Each row comes from the steps of one path. Every step used is in the known rows, and no mark comes twice. Write the path behind each row, first mark first.
Known rows:
basod/tereg/kizuk/lifu: 4, -20, -6, -7, -21, 15, 12, -8, 1, -20, -8, 21, 17, -22, 3, 29, 8, 0, -19, 14, -16, 10, -11
basod/tereg/sitafa: 4, -3, 4, -13, -20, 8, 0, -3, -1, 25, 2, 22, 8, -5, 7, -24, -24, 2, -14, 9, 1, 10, 23
basod/tereg/kizuk: 2, -16, -4, -8, -23, 11, 4, -7, -3, 1, -5, 29, 8, -21, 5, 32, -6, 2, -14, 17, -11, 4, 13
podo/kizuk/lifu/basod/tereg: 13, -20, -3, 0, -15, 17, 9, -24, 1, -31, 3, 38, 14, -32, -14, -22, 7, -20, 0, -9, -14, 4, -18
lifu/sitafa: 11, -4, -7, 3, -2, -7, -13, -8, -3, 13, 18, 1, 7, 10, 2, 10, 11, -8, -1, 15, 4, -18, 17
podo/basod/tereg/galila: 8, -11, 9, -3, -19, 15, 15, -9, -11, 13, 0, 27, -13, -16, -1, 12, 5, -8, -12, 15, -1, 5, 11
kizuk/lifu/basod: 10, -9, -27, 0, -10, 2, -7, -11, 7, -15, 6, 7, 13, -19, -12, 6, 13, -15, -6, 4, -11, 2, -12
tereg/kizuk: 2, -9, -16, -5, -11, 10, -6, -7, 0, 21, 1, 0, 13, -11, -2, 48, -1, 4, -7, 19, -11, 2, 1
mulup/tereg: 2, -8, -9, 3, 9, 2, -6, -10, 3, 37, 10, -4, -17, 2, 5, 23, -2, 1, -10, 14, -5, 0, 34
basod/tereg: 6, -11, -3, -1, -22, 4, -3, -5, -3, 10, 5, 35, -8, -20, 4, -4, -5, -2, -15, 11, -5, 1, 23
mulup/dusim: 3, -5, -22, 0, 5, 8, -14, -21, 1, 33, 5, 15, -20, 2, -3, 9, 4, -3, -14, 17, -4, -12, 38
lifu/basod: 8, -3, -26, -2, -13, -3, -16, -11, 2, 7, 9, 19, 4, -20, -9, 9, -1, -13, 0, 7, -7, -5, 17
pabe/sitafa/podo: 4, -6, -10, 2, -23, -4, -14, -10, -4, 51, 21, -12, -10, -25, -13, 7, 19, -4, 5, -1, 1, 2, 13
podo/basod: 11, -12, -14, -2, -7, 7, -7, -11, -7, 14, 12, 10, -6, -17, -7, -1, 11, -10, -4, 12, 3, 1, -13
sitafa/podo/basod: 7, -11, -8, 0, -14, 2, -2, -13, -12, 21, 12, -9, -11, -12, -18, -6, 11, -9, 2, 2, 0, 0, -1
basod/tereg/sitafa/podo/kizuk: 4, -7, 23, -10, -23, 13, 10, -16, -7, 24, 4, 14, 9, -6, -10, -43, -24, -3, -1, -8, -3, 11, 19
kizuk/lifu/sitafa/tereg: 14, -10, 5, 11, 5, -6, -7, -16, -2, -8, 14, 15, 11, 10, -9, -2, 19, -9, -5, 8, 2, -6, -35
kizuk/lifu: 9, -10, -16, 3, -9, 7, -6, -8, 5, 6, 9, -3, 5, -10, -5, 4, 14, -4, -14, 7, -8, 5, -16
kizuk/lifu/sitafa/podo: 10, -10, -5, 5, -6, -6, 1, -11, -2, -5, 14, -24, 11, 11, -10, 0, 25, -11, -3, 2, -2, -10, -6
sitafa/podo/kizuk: 5, -9, 5, 6, -15, 10, -3, -19, -8, 29, 15, -4, -5, -11, -21, -14, -2, -7, 9, -11, -8, -1, 7
lifu/kizuk: 8, -1, -21, 3, -8, 5, -16, -3, -2, 19, 12, 13, 11, -23, -14, 11, 4, -9, 9, -3, -8, -1, 14
podo/kizuk/lifu/sitafa/tereg/galila: 14, -10, 29, 14, 7, 14, 11, -26, -7, 6, 12, 16, 10, 11, -18, 3, 13, -13, 5, -1, -4, -4, -33
sitafa/podo/kizuk/lifu/basod/tereg: 9, -19, 4, 1, -23, 11, 12, -25, -4, -22, 5, 16, 7, -25, -24, -26, 6, -19, 6, -17, -15, 5, -4
kizuk/lifu/basod/tereg/sitafa/podo: 6, -8, -5, -12, -23, 3, 8, -10, 3, -16, -2, 6, 19, -12, -13, -26, -4, -12, -5, -6, -9, 12, 4
kizuk/lifu/sitafa/pabe: 11, -5, -10, 4, -12, 1, -12, -9, 3, -1, 20, -16, 16, -6, 11, 7, 36, -11, -2, 7, -2, -14, -22

Which path is each row?
3, 11, -7, -11, -21, 9, -20, -4, 3, 57, 16, -16, 13, -9, 12, -12, -7, 3, -1, 6, 2, 3, 3 => tereg/sitafa/pabe
11, -18, -5, -4, -17, 8, 3, -11, -9, -4, 6, 34, -7, -26, 0, -11, 8, -11, -9, 12, 1, 3, -4 => podo/basod/tereg
10, -14, -17, -3, -20, 3, 2, -12, 4, -32, 0, 31, 10, -28, -5, -5, 9, -16, -12, 3, -12, 4, -3 => kizuk/lifu/basod/tereg
8, -15, -11, -3, -2, 6, 4, -10, 2, -16, 2, -14, 31, 4, -1, 47, 22, -5, -7, 18, -9, -6, -22 => tereg/kizuk/lifu/sitafa
4, 4, 18, 11, -6, 5, -6, -13, -7, 50, 7, 28, -17, 4, -13, 26, -10, 3, -6, 11, -3, 4, 0 => sitafa/tereg/galila
6, -10, -11, -3, -13, 9, -4, -11, 2, -8, 8, -21, 32, -9, 10, 48, 32, -5, -2, 14, -10, -11, -30 => tereg/kizuk/lifu/sitafa/pabe
9, -28, -6, -9, -16, 18, 17, -13, -7, -27, -6, 23, 15, -27, -2, 19, 18, -9, -13, 14, -8, 9, -33 => podo/basod/tereg/kizuk/lifu
13, -11, 4, 7, -8, 14, -4, -22, -1, -2, 21, -5, 21, -13, 0, -10, 31, -16, 8, -5, -5, -13, -34 => podo/kizuk/lifu/sitafa/pabe
2, -18, -19, -5, 9, 7, 8, -15, 8, -9, -6, -10, 12, -6, -2, 56, 9, -5, -7, 14, -17, 6, 5 => mulup/tereg/kizuk/lifu/basod
6, -13, -26, -7, -11, 10, 1, -12, 6, -19, -4, 2, 29, -20, -10, 46, 12, -8, -5, 11, -18, 5, -20 => tereg/kizuk/lifu/basod
5, 1, 13, 10, -11, 2, -9, -13, -5, 65, 17, 24, -14, -17, -11, 28, 8, 0, 2, 9, 4, 7, -5 => pabe/sitafa/tereg/galila
6, -12, 20, -9, -20, 17, 17, -16, -4, 6, 1, 6, 15, -7, -11, -45, -13, -6, -5, -12, -6, 16, -1 => basod/tereg/sitafa/podo/kizuk/lifu
7, -21, -1, -6, -14, 7, 13, -9, -2, -30, -4, 17, 24, -6, 6, 31, 14, -5, -14, 17, -9, -3, -8 => basod/tereg/kizuk/lifu/sitafa
1, -1, 0, -8, 12, 5, -3, -7, 5, 52, 8, -17, -1, 16, 7, 2, -20, 5, -9, 13, 1, 9, 35 => mulup/tereg/sitafa
8, -17, -2, -3, -29, 0, 2, -14, -12, 25, 16, 10, -13, -39, -11, -10, 25, -12, 3, 1, 6, 6, 0 => pabe/sitafa/podo/basod/tereg
9, -13, -12, 0, -20, 0, -6, -13, -9, 41, 21, -10, -10, -31, -16, -1, 29, -10, 8, -1, 6, 3, -7 => pabe/sitafa/podo/basod
2, -3, 12, -12, -26, 3, 4, -4, -5, 29, 3, 7, 4, -1, -3, -29, -23, 1, -9, 0, -1, 10, 31 => basod/tereg/sitafa/podo
9, 3, 24, 12, 3, -5, -4, -14, -10, 31, 14, 19, -4, 23, -8, 26, 2, -5, -1, 15, 4, -14, 6 => lifu/sitafa/tereg/galila
9, -8, -9, -13, -18, 7, 5, -10, 6, -18, -2, 20, 23, -15, -4, -20, -5, -12, -11, 2, -7, 11, -3 => kizuk/lifu/basod/tereg/sitafa
13, -16, -4, 3, -3, -3, 6, -14, -7, -16, 15, -23, 10, 7, -13, -6, 34, -17, 0, 2, 2, -10, -23 => kizuk/lifu/sitafa/podo/basod
8, -9, 10, 5, 4, -6, -9, -16, -8, 8, 8, 21, 16, 10, -7, 36, 5, -3, 3, 19, 1, -12, -18 => lifu/sitafa/tereg/kizuk
13, -21, 4, 0, -12, -2, 14, -14, -8, -33, 9, -2, 8, 0, -8, -15, 30, -17, -5, 2, 1, -7, -16 => kizuk/lifu/sitafa/podo/basod/tereg
8, -15, -9, 1, -11, 1, -8, -19, 0, 9, 7, 28, 17, -36, -19, 35, 22, -9, 5, 7, -6, 10, -46 => pabe/sitafa/tereg/kizuk/lifu/basod
8, -7, -1, 9, -11, -5, -21, -14, -3, 51, 22, 32, -9, -27, -11, 4, 11, -2, 3, 7, 7, 5, -22 => pabe/sitafa/tereg
8, -19, 8, -6, -15, -2, 13, -14, -16, -18, 4, 2, 12, -1, -7, 19, 18, -12, 4, 12, 1, -13, 4 => lifu/sitafa/podo/basod/tereg/kizuk
11, -16, 8, -1, -14, -7, 6, -13, -16, -11, 13, 6, -1, 0, -7, -12, 18, -16, 3, 7, 6, -16, 12 => lifu/sitafa/podo/basod/tereg
